Each row comes from the steps of one path. Every step used is in the known rows, and no mark comes twice. Write the path behind each row, first mark first.
Known rows
zodag -> kefufer -> budok -> nusa: 15 35 -10 21 34 -8 -29 -4 -1 -13 23 -35 -34 26 12 -14 -6 -1 4 38 13 27
nusa -> zodag -> vupi: 24 35 11 19 30 14 -41 4 -10 -34 -26 2 -43 15 15 -30 -29 -25 7 10 6 27
zodag -> kefufer -> budok -> nusa -> vusol -> vupi: 33 30 -3 5 53 -26 -39 12 -6 -26 47 -11 -25 6 21 -17 -13 -17 -6 33 29 22
vusol -> vupi -> zodag: 11 45 9 22 46 -4 -10 -20 -6 -9 22 -3 -22 5 41 -24 -27 -17 7 -2 41 4
vupi -> zodag: -6 44 0 22 35 -1 -5 -33 9 -9 1 -6 -29 15 38 -33 -43 -5 16 -21 15 -2
vupi -> vusol -> nusa -> zodag: 7 32 24 7 15 -5 -12 -25 -9 -22 -34 11 -59 32 40 -49 -49 -11 11 -53 17 31
vupi -> vusol -> nusa: -12 18 26 21 27 -5 8 -43 -11 -14 -43 -5 -45 35 41 -41 -40 7 8 -43 23 22
kefufer -> zodag -> vupi -> vusol -> nusa: -22 25 33 39 34 5 -3 -62 -16 -1 -59 -30 -24 44 14 -38 -29 6 -8 -17 16 25
vupi -> zodag -> kefufer -> budok: -6 42 -7 27 43 -8 -21 -15 18 19 20 -15 -45 34 33 -25 -22 -11 18 4 17 13
kefufer -> zodag: -14 41 7 20 24 -8 -6 -47 -2 -10 -11 -14 -17 -6 16 -41 -26 8 10 -10 -12 15
kefufer -> zodag -> vupi -> vusol: -20 39 24 33 26 8 -6 -56 -16 6 -26 -11 -35 31 9 -37 -23 5 -5 8 9 21
vupi -> vusol: -9 35 18 18 22 -2 4 -29 -10 -9 -11 11 -56 30 37 -41 -38 7 13 -10 15 21
zodag -> vupi: 6 26 13 33 41 17 -22 -14 -13 -33 -30 -12 -29 14 16 -26 -25 -6 2 19 14 18
nusa -> zodag -> kefufer -> budok: 19 40 -5 13 26 -8 -42 15 9 -6 13 6 -57 18 18 -32 -26 -24 21 5 -5 37
vupi -> zodag -> kefufer -> budok -> nusa: 10 50 -13 23 40 -9 -30 -18 13 3 33 -37 -36 37 23 -7 -17 -7 7 24 22 14
zodag -> vupi -> vusol -> nusa: -7 18 33 35 36 11 -5 -35 -20 -20 -61 -20 -38 55 27 -28 -35 0 -2 -14 30 23
vupi -> vusol -> nusa -> guso: -7 27 25 25 38 -25 13 -42 -8 10 -45 -3 -33 13 41 -48 -40 10 16 -58 16 27
budok -> kefufer -> zodag -> vupi -> vusol -> nusa: -28 34 31 41 39 -1 -3 -67 -20 4 -40 -23 -41 39 0 -36 -29 -7 1 9 16 25
zodag -> kefufer: -1 36 4 18 19 -4 -23 -1 5 -7 -19 -28 -26 18 22 -42 -22 0 21 -4 15 29
budok -> nusa -> vusol: 16 30 -1 -8 37 -15 -17 -24 -3 -52 11 -11 -27 -7 26 -35 -40 2 -5 -2 3 5

Which path is each row?
11 46 2 31 53 -13 -29 -2 7 17 40 -7 -34 27 31 -15 -11 -20 12 11 39 21
vusol -> vupi -> zodag -> kefufer -> budok
14 44 21 21 22 10 -30 -5 -14 -18 -21 13 -66 39 18 -33 -40 -18 5 1 10 31
nusa -> zodag -> vupi -> vusol
-8 53 0 23 22 -5 -22 -18 17 9 -9 -36 -28 26 33 -36 -33 -8 19 -13 24 12
vupi -> zodag -> kefufer
12 40 2 9 60 -24 -30 5 13 7 46 5 -35 13 34 -29 -31 -22 8 -2 30 12
nusa -> vusol -> vupi -> zodag -> kefufer -> budok
21 16 -6 -6 56 -18 -19 -21 -2 -44 33 11 -43 1 21 -22 -32 0 -4 13 -11 11
kefufer -> budok -> nusa -> vusol
-20 36 33 39 43 -15 2 -63 -14 24 -61 -24 -8 24 11 -45 -27 12 0 -32 16 31
kefufer -> zodag -> vupi -> vusol -> nusa -> guso
31 42 12 23 40 9 -36 -14 -21 -23 19 11 -74 48 10 -4 -23 -16 -8 41 9 31
kefufer -> budok -> nusa -> zodag -> vupi -> vusol
29 59 -6 4 8 -3 -50 8 0 -28 2 -33 -30 17 18 -31 -23 -18 8 9 14 33
budok -> nusa -> zodag -> kefufer
4 44 20 15 5 -10 -25 -7 -2 2 -41 -17 -54 46 36 -52 -42 -15 17 -45 26 44
vupi -> vusol -> nusa -> zodag -> kefufer
11 61 -14 24 52 -29 -27 -20 17 31 27 -32 -20 19 23 -18 -15 -2 15 12 18 20
vupi -> zodag -> kefufer -> budok -> nusa -> guso
29 52 17 22 22 12 -38 -13 -21 -33 -9 -9 -54 42 13 -18 -30 -12 -9 26 17 34
budok -> nusa -> zodag -> vupi -> vusol
22 23 19 19 37 14 -34 -5 -12 -48 -57 -17 -33 20 24 -34 -37 -22 0 -18 8 24
vusol -> nusa -> zodag -> vupi
26 59 -6 25 51 -15 -34 -4 0 1 53 -29 -22 35 27 3 -4 -15 -2 39 54 17
vusol -> vupi -> zodag -> kefufer -> budok -> nusa
23 55 -2 3 42 -22 -37 -6 5 -13 35 -42 -4 10 32 -26 -30 -20 -3 3 54 5
budok -> nusa -> vusol -> vupi -> zodag -> kefufer
2 22 16 23 45 -21 3 -32 -3 -12 -47 -17 -10 -9 32 -47 -35 3 16 -46 8 23
vusol -> nusa -> guso
19 19 14 -4 50 -17 -16 -1 -12 -38 16 18 -24 -20 38 -41 -34 -14 4 -15 23 13
nusa -> vusol -> vupi
14 43 -13 2 48 -22 -34 -16 18 -3 39 -21 -35 22 25 -23 -34 -6 3 9 12 5
vupi -> zodag -> kefufer -> budok -> nusa -> vusol
